Each row was made from one path, in order. Every step used is in the known rows, and no mark comes twice. Write each row's path.
In the rows, 128 means zero.
Known rows
keko sesil bila fefa fara: [223 108 203 167 127 100 128 132 122  67  86 153 123 132 121 161 156 111
 112 132 126  93 123 123 130 169 121 172  66  74 113 137]
nimaf pabu: [110 113  99 148 154 132 110 123 129 162 143 122 171 136 124 128 113 105
 138 131 113 120 123 128 131 136 154 133 114 135 142 151]
fefa fara dipo pabu ruvo putid: [104 140  86  89  42 150 149 124 110 124 100 128 118 132 113  70 119 118
 111  99 130 161  96  89 143 102 145  99 139 148 138  99]
fefa fara: [137 113 150 163 150 122 127 133 111 115 129 147 125 110 126 116 132 142
 136 120 134 112  95 114 111 155 152  99 106 104 116 115]
dipo fara fefa: [142 117 144 167 134 142 181 132 124 129 170 109  57 133 121 146 147 160
 183 159 119 143 117 183  95 137 149 179 130 138 135 114]
bila fefa fara dipo pabu nimaf: [ 92 140 137  98 107 138  82 152 150 153 155  97  75 165 131  55 128 185
 176  78 112 138  88  96 152 159 136 126 139 142 114 120]
fefa fara dipo pabu ruvo putid sesil: [115 139 124 104  43 141 142 127 119 112  89 139  88 112 114 124 135 125
  85  94 147 138  91  86 124 110 125  93 149 135 108 109]
pabu nimaf putid keko sesil: [149 147 171 126 141 115 128 125 119  92 133 168 122 120 167 196 149 156
  69 142 160  95 219 123 136 113  98  83 146  93  91 157]
keko sesil: [149 130 176 149 141  95 116 125 107 106 124 145 123 117 149 205 147 130
 105 157 132 105 167 137 112 140 109 115  96  94 117 141]
ruvo putid nimaf pabu dipo fara: [ 54 124  56 117 124 156 154 121 137 165 118  81 130 143 100  84  92 122
 171 141 129 131 117 139 126  94 136 166 130 204 161 111]
pabu nimaf putid sesil keko: [163 138 174 125 142 112 145 116 124 128 153 184 107 126 154 195 147 130
  91 128 165  99 187 113 132 106 101  61 154  97 107 137]
ruvo putid nimaf pabu dipo fara fefa bila: [143 109 111 156 136 142 172 142 143 148 127  51 107 166  78 136 119 179
 158 183 116 185 117 166 117 117 145 220  93 173 166 125]
putid keko sesil bila fefa fara: [228 109 210 168 129 108 133 129 124  61  71 157 117 129 132 187 164 114
  95 132 142  82 124 119 125 163 109 152  91  68 108 146]
fefa fara dipo: [101 128 135 155 148 140 105 141 118 114 168 130  93 124 130 100 116 151
 152  96 136 146  55 125 108 149 118  86 122 116 121  99]
dipo pabu ruvo: [ 89 144 119  72  70 129 130 114 124 161 112 118 115 126 143  96 136  97
 139 111  98 162 124 132 117 112 163 114 125 154 137 131]
nimaf putid keko sesil bila fefa fara: [229 114 205 158 124 111 150 128 125  49  97 174 126 123 131 166 154 113
  78 126 144  88 160 119 138 146 111 145  86  67 100 138]
fara dipo pabu nimaf putid keko sesil bila: [182 152 180  88 114 117 104 126 148  91 115 157  90 157 164 181 151 134
  99 120 146 140 174 139 134 106  61 167 143 115 106 157]
putid nimaf: [113 115  70 132 169  92 106 113 109 140 125 137 169  70 127 107 118 124
 134 153 137 119 137 105 123 132 142  97 118 134 130 105]
sesil bila fefa fara dipo pabu nimaf: [127 139 147  90 104 131  79 149 159 142 136 108  74 175 132  66 135 167
 175  83 112 144  89 103 154 153 122 167 134 141 116 129]
keko putid nimaf: [137 125  65 115 173  99  98 114 117 120 142 153 211  57 131 115 118  90
 116 164 129 102 147 131 130 135 115 103 168 113 121 112]
davek nimaf putid keko sesil: [152 141 165 134 142 106 123 127 125  97 138 180 146 114 158 230 137 119
  55 148 152  81 221 119 122 120 103  97 147  95  97 146]
bila fefa fara: [167 103 168 171 130 113 137 134 116  99 120 142 124 116 116 115 136 128
 129 120 125  93 105 102 130 168 159 110  79  82 114 113]
bila fefa fara dipo pabu: [ 98 127 158 117  99 139 107 142 140 135 162  95  67 141 128  88 120 141
 159  80 112 146  56 113 116 158 118 108 107 132 130  97]
bila fefa fara dipo: [127 120 150 163 131 134 115 142 122 101 160 126  91 130 122 101 120 139
 145  97 129 129  64 114 123 158 122  95 102  99 119  98]
keko sesil putid nimaf pabu ruvo: [110 139  65 114 140 135 107 107 116 144  96 123 216 108 123 121 136  65
 107 140 103 137 132 164 136 128 136 150 153 153 152 166]
fefa fara dipo pabu ruvo: [ 71 148 123  80  76 152 115 128 124 146 129 105  94 134 134  68 129 113
 147  81 101 179  72 136 111 127 143 111 137 161 135 120]
davek nimaf pabu: [100 117  75 142 158 124  78 138 150 185 152 135 204 150 112 146  99  85
 135 130 101  95 137 106 134 152 171 174 142 156 140 151]
ruvo pabu: [103 128 142 133 125 127 149 129 113 151  87 127 153 122 150 129 119 134
 135 118 121 143 143 127 134 104 146 102 112 110 142 142]
putid nimaf pabu dipo fara fefa bila: [133 110 133 160 160 138 155 144 150 157 141  44  98 165  89 144 125 180
 176 179 105 186 109 188 101 131 145 223  90 174 163 135]
ruvo pabu dipo fara fefa: [ 96 124 163 150 126 156 206 137 132 146 117  72  57 155 118 136 132 163
 200 144 109 165 112 197  92 110 145 198 127 163 155 129]

Which path is each row?
[ 97 151 125  88 120 146 125 128 144 131 175 150  90 130 165 112 121 165
 108  98 158 135 171 104 143  92 113  52 180 125  98 124]
fara dipo pabu nimaf putid keko
[154 133 188 150 144 107 124 120 110  96 101 153 112 111 166 247 159 134
  79 157 157  88 170 132 103 129  89  80 137  83 108 155]
putid keko sesil
[170 125 193 150 144 104 140 111 115 133 121 168  97 118 154 245 158 109
 100 145 163  91 138 121  99 123  92  60 142  88 124 136]
putid sesil keko
[213 110 172 150 114 101 130 139 145  82 116 183 140 125 107 141 134  95
  91 115 127  83 152  95 142 155 146 179  91  90  94 121]
davek nimaf putid sesil bila fefa fara
[159 133 107  86  25 139 154 122 121 102  74 134 117 147 108  80 129  93
 106 103 124 155 105  89 157 104 135 147 116 133 138 107]
sesil bila fefa fara dipo pabu ruvo putid
[100 110  50 141 180 122  93 117 123 163 129 112 208 104 112  98 106 106
 135 138 118 118 121 118 136 141 149 139 124 159 147 140]
putid nimaf pabu
[ 78 134 148 110 112 146  99 141 136 146 167  99  67 138 133  86 117 151
 163  79 117 157  50 122 104 149 114 101 127 145 132  98]
fefa fara dipo pabu
[ 42 125  77 120 149 152 137 122 143 174 134  74 122 142 111  89  98 122
 188 136 117 135 109 162 109 109 136 170 125 206 158 121]
putid nimaf pabu dipo fara
[233 109 193 153 117 107 129 131 135  64  95 170 136 113 118 158 153  87
 100 128 128  81 113 125 130 163 115 164 111  64  96 132]
keko putid sesil bila fefa fara
[ 54 129  73 124 155 159 140 120 149 174 143  81 132 140 113 101 101 108
 187 142 117 132  99 180 112 108 120 169 146 192 165 120]
sesil putid nimaf pabu dipo fara
[164 137 158 155 151 109 127 119 121 114 143 162 143 114 152 216 150 103
 108 167 132 103 142 169 118 136  86 108 140  70 133 134]
keko sesil putid
[ 91 142 122 111 131 128 114 141 129 169  98 123 143 147 150  89 127 181
 158 108 121 140 154 108 164 114 158 119 146 128 123 157]
ruvo pabu nimaf
[102 148 134  99 128 156 125 135 141 120 168 150  92 129 157  97 124 176
 108  86 159 131 146 102 140 107 115  54 181 125  95 124]
fefa fara dipo pabu nimaf putid keko
[118 125  24 105 105 107 137 104  94 128  79 145 194  75 110  79 116 104
  99 152 144 133 152  80 151  98 156  95 133 149 138 101]
pabu ruvo putid nimaf
[149 116 180 160 134 131 175 147 147 144 149  65  51 175 106 171 136 190
 178 182 110 187 119 188  90 122 146 200  78 143 150 124]
pabu dipo fara fefa bila
[137 120  68 132 195 130  93 112 125 149 142 131 238 104 123 139 116  68
 117 151 122  97 130 145 137 142 107 130 175 136 150 153]
sesil keko putid nimaf pabu
[ 83 124 104 113 179 130 123 115 139 165 101  97 191 133 117 144 102  73
 149 148 117 115 120 153 114 110 106 138 156 162 161 150]
sesil keko putid nimaf pabu dipo
[ 88 149 114  84 116 145 117 142 143 134 205 141 103 141 136  27 105 179
 138  76 126 156 154 106 160 116 141 100 134 146 101 106]
fefa fara dipo pabu nimaf putid
[124 134  96  95  28 146 156 125 113 113  94 124 117 136 108  70 122 108
 106  99 124 149 103  82 156 110 149 106 121 136 136  98]
bila fefa fara dipo pabu ruvo putid
[147 117 130 149 162 143 151 145 154 144 152  54 125 157  92 149 125 157
 165 186  99 175 116 206 106 134 129 229 121 161 157 140]
keko putid nimaf pabu dipo fara fefa bila
[123 129  51 111  67 140 157 111 106 137  85 142 183 132 109  99 116  86
  95 134 127 138 146  94 160  90 170 119 131 143 144 134]
nimaf pabu ruvo putid
[129 121  63 138 181 101 112 109 119 141 138 150 188  69 129 125 124 103
 131 163 138 116 124 135 127 130 117  94 151 113 142 103]
sesil putid nimaf
[121 154 182 114 130 141 110 139 129  90 146 140  90 133 160 160 144 174
  84 102 154 117 158 126 128 131  78  88 159 114  94 144]
fefa fara dipo pabu nimaf putid keko sesil
[123 120  69 150 191 125  92 115 125 148 129 120 220 105 118 145 122  92
 116 152 121 109 122 153 136 149 109 150 145 137 154 152]
keko sesil putid nimaf pabu
[103 146 110  98 122 132 149 133 128 140 155 160 157 131 148  56 106 167
 120 103 128 147 218 111 180  84 162 102 127 123 108 134]
ruvo pabu nimaf putid
